Known rows, with every way that one mark hangs from another:
{T {N {M J}} {Y G}}: [ -0.1 -21.4  32.3  -8.1 -13.3  14.0   4.3  11.7  -0.3 -16.7  -1.6  -7.3
  -4.3   4.7   1.7 -33.7 -14.1   8.6  10.4  27.3  -8.4]
{G P {Y {T {N {M J}}}} {Z H}}: [  5.7  23.1   1.1  10.0  -9.0  -7.4  -1.1  21.7   5.4  -4.4  21.0   8.3
 -16.2   3.8  10.0  19.0 -17.0  -4.0  -7.5  42.5 -19.8]
{N {M J} {T Y}}: [ -6.2  -9.5  70.1  -9.5 -10.5 -14.2   9.2  13.0  14.5  -6.7  14.1   2.5
 -10.8   8.6 -10.5 -19.5   1.9 -14.2  15.9  62.0 -25.9]
{T N}: [  2.2 -15.4 -29.0 -22.3 -17.7  -4.7   5.6  11.2 -23.4  -8.4  15.9  -9.4
  -9.1   1.6  -4.7 -24.8  -4.3  18.2   2.9  17.7  -0.5]
{J M R}: [-10.1  12.0 -13.9 -16.3  -7.9  10.5   6.5   7.6   4.0  -9.3  10.6   1.2
   3.9  18.2   2.1  -3.0   2.1  16.4  -5.5  20.6  16.5]
{G Y}: [ -4.1  13.9  -9.0 -19.1  -5.8   5.9  12.3  25.0 -12.8  -2.0  25.8  -1.0
 -10.4  -3.6  -6.9  -7.7  11.3  21.8   3.3  18.0  -7.3]
{R J}: [ -4.8 -10.2  16.6 -21.2  -7.4   7.7   9.9   6.6 -12.9   0.3  26.5  -5.9
 -15.3  -0.7 -14.7   2.8  -5.3  23.6   6.5  13.0  -9.1]
{G {Y T} Z}: [  0.6  12.7   2.4  -6.8  -8.9  -7.4   7.7  22.2 -18.7  -3.6  38.3   7.0
  -8.1  -5.8  -4.8  16.9  -2.9  -3.3  -4.8  10.3  -1.2]
{J M}: [ -1.3   0.3  -9.7 -20.9 -12.1   1.2   6.6   7.9  -5.8  -5.7  18.5  -5.2
  -4.3   8.9  -5.1  -5.3   5.6  14.3   0.5  10.2  10.1]
{P {G Z}}: [  5.2  -6.8  11.5 -14.5 -15.9  21.4   0.0  10.0 -23.8  -2.3  28.1  -8.3
 -25.0  -3.7 -10.9   0.2  -1.5  -5.2   3.4  17.0  -5.0]
{Z {G P {Y {T {N M}}}} H}: [  2.4  27.2  -5.0   5.5  -5.5  24.3   2.0  14.5  15.3  -2.0  -0.8  -1.4
 -11.4   4.1  -4.8  -5.1   4.5  13.6 -10.3  16.8 -24.8]
{Y G T}: [  5.0 -13.1 -10.8  -4.0  -9.8  -2.4   1.1  -0.3  -4.2  -4.2   6.4 -18.2
   7.2  -4.3 -12.9   2.6   5.4   3.8  -0.3 -17.2   8.0]
{Z {G Y} H}: [  0.1  32.4  10.0  -5.2  -7.4  55.4  11.5  13.8  -5.8   2.1  10.0  -3.4
 -20.7   0.7 -12.3 -17.5  15.0  16.8  -1.2  17.7 -20.4]
{M {J R}}: [ -0.9  -3.4  -5.7  -5.5 -10.7  11.8   7.1   7.3  -4.7  -2.6  19.7  -5.8
  -8.4  15.4   5.4  -3.1   0.0   7.0   8.2  51.7   0.4]
{Y {G P {Z H}} {T {N M}}}: [  9.5  -3.7  -5.0  12.8 -13.1  -5.0 -10.3   2.8   4.9  -8.0  -2.1  -9.3
  -5.3   2.2   2.6   7.2 -19.0  -2.6  -6.9   8.2  -3.5]
{N {M J}}: [  0.7 -14.3  21.8  -8.6 -11.7  -4.1   0.6  15.2   2.5  -1.4  18.3 -10.4
 -18.2  13.0   5.4  -6.0   4.7   4.0  15.5  44.7  -9.4]
{P {G {Y {T N}} {Z H}}}: [  2.8  14.0  19.5 -11.6 -12.7  25.4   2.1  16.8 -15.7  -6.0  21.5  -2.0
 -18.0  -8.7  -6.5   2.4  -3.7 -15.8  -2.8  -2.8 -10.8]
{P {G {Y {T {N M}}} {Z H}}}: [  0.9  12.2  33.7 -10.0 -11.7  21.4  -1.4  20.6  -8.1  -6.9  17.5  -2.0
 -19.7  -5.3  -2.6   1.9  -3.7 -18.0  -0.7  -1.5 -12.8]
{Z {G {Y {T {N M}}}} H}: [ -0.4  22.2  16.5  -2.5  -8.2  36.0   5.8  14.7   4.0  -3.5   2.2  -3.6
 -11.5   2.6  -6.5 -15.1   8.3   4.7  -3.7   2.1 -19.0]
{Z {G P} H}: [  6.1  22.1 -16.9   1.8 -10.9  38.9   4.4   0.4   2.9   4.6   4.1  -9.6
 -23.5   5.9 -14.7 -10.4   8.6  23.2  -9.2  36.3 -25.3]
{Y {G P {Z H}} {T N}}: [ 12.5  -1.5 -23.0  10.8 -14.5  -0.5  -6.2  -1.7  -5.1  -6.9   2.5  -9.7
  -3.0  -2.1  -2.6   6.9 -19.2   0.4 -10.0   5.6  -0.8]

Rows:
[  1.7  19.7  25.9 -10.5 -10.6  27.5   3.4  15.9 -12.4  -2.1  24.6  -3.2
 -20.0  -8.7 -10.8   9.4   2.9 -15.8  -3.7  -1.3 -13.4]	{P {G {Y T} {Z H}}}
[ -1.9 -16.9  -0.5 -10.4 -14.2  -2.6  -0.5  15.7  -3.5 -10.8   8.6  -6.0
  -8.6  16.0  13.1 -19.8  -9.4   7.4  11.0  40.2  -0.9]	{T {N {M {J R}}}}
[ 13.2 -15.5 -33.6  10.0 -13.2 -14.8  -7.1   1.7  -8.7  -9.0   8.5  -8.0
   3.4  -2.4  -1.3  10.7 -20.8   2.3  -7.4   3.8   7.9]	{Y {G P Z} {T N}}
[  6.4 -19.7   9.5  11.9 -12.8  -0.8  -8.1   5.7  -3.1 -12.6   4.8  -6.1
   4.8   8.6  12.5   5.1 -21.2 -14.5   5.3   8.5  14.4]	{Y {G Z} {T {N {M {J R}}}}}
[ -5.6   3.5   0.3  -8.1  -4.6  -9.8   5.6  24.4   4.4 -10.2  15.4   2.3
   5.5   6.2   8.4   0.5  -1.2   1.0   2.4  15.3  -0.7]	{G {Y {T {N {M {J R}}}}}}
[  2.6  39.2 -11.1   1.3  -7.2  12.7   5.5  21.8  -6.9   2.0  27.3   8.4
 -28.0  -1.2  -1.4  12.1  -6.2  17.2 -10.0  49.8 -22.5]	{G P Y {Z H}}
[  9.6  -5.8  -1.1   3.3 -17.3  11.3  -2.6  -0.9 -16.3  -8.5   5.5 -11.5
  -2.9  -3.4  -4.7  -2.4 -14.9  -9.0  -3.5  -9.0   6.1]	{Y {G {Z H}} {T N}}
[  6.5   2.3 -15.0   9.2  -3.8   4.2   0.5  18.5  11.6  -4.5  10.2   1.0
  -2.2   6.9   3.3   3.7  -1.3  10.4  -0.2  27.0 -11.8]	{Z {G P {Y {T {N {M J}}}}}}
[ -1.7 -18.7  -4.3  -8.0 -13.3 -22.0  -0.7   8.9   3.3 -10.6   9.8  -7.7
   5.6  11.0   5.0  -2.1  -5.9  -5.5   0.2  13.3   2.2]	{Y {T {N {M {J R}}}}}
[  3.8  15.8 -28.1   0.8  -2.7  20.7   6.8  18.2   0.2   0.4  16.1   0.9
 -10.9   1.4  -8.2  -2.4   7.6  29.5  -3.9  30.9 -13.7]	{Z {G P Y}}
[  0.6  -1.6   0.7 -20.5  -8.7   8.3   3.7  18.9  -9.4  -7.8  17.2  -7.5
  -4.0  -9.3  -9.7  -3.7   5.9  -3.4   1.2 -13.9  -5.1]	{P {G {Y {T N}}}}
[ 10.6  -2.1 -22.5   7.9 -10.4   9.3  -3.2   5.5 -11.5  -1.4  14.4  -7.8
 -14.5  -0.1  -3.7   6.2 -11.0  18.4   0.1  31.9   1.3]	{Y {G P Z}}
[ 10.3 -23.3 -18.8   9.4  -9.0 -19.5  -9.0   4.1  13.4  -9.2  -4.8 -15.0
   7.5   5.3   6.3   4.3 -12.2   2.7   2.8   8.7   2.0]	{Y {G P} {T {N {M J}}}}
[ -0.2  16.0 -35.4  -6.3  -1.7 -25.6   6.7  19.9   8.1  -1.4  21.2   0.0
   1.3  -4.0  -8.2  17.3   6.5  20.5 -11.8  15.8 -12.9]	{G P {Y T}}
[  3.3   6.1 -21.8   3.4  -3.7   2.0   1.2  19.0   9.8  -5.2   8.7   0.8
  -1.3   3.4  -2.5   0.2   1.3  17.3  -6.1  14.3 -11.6]	{Z {G P {Y {T {N M}}}}}
[ -6.5  -5.3  45.0  -2.6  -8.1 -12.6   2.4  13.1  16.9  -3.7  10.3   1.7
  -9.1  18.4   2.4  -9.5   2.3 -14.3  18.5  65.6 -12.7]	{N {M {J R}} T}
[  2.9  36.9 -11.4   2.6  -4.8  43.7   8.0  13.3   5.7   3.5   6.8  -1.6
 -21.2   2.1 -10.6  -8.1  10.2  25.3  -8.2  32.5 -26.6]	{Z {G P Y} H}
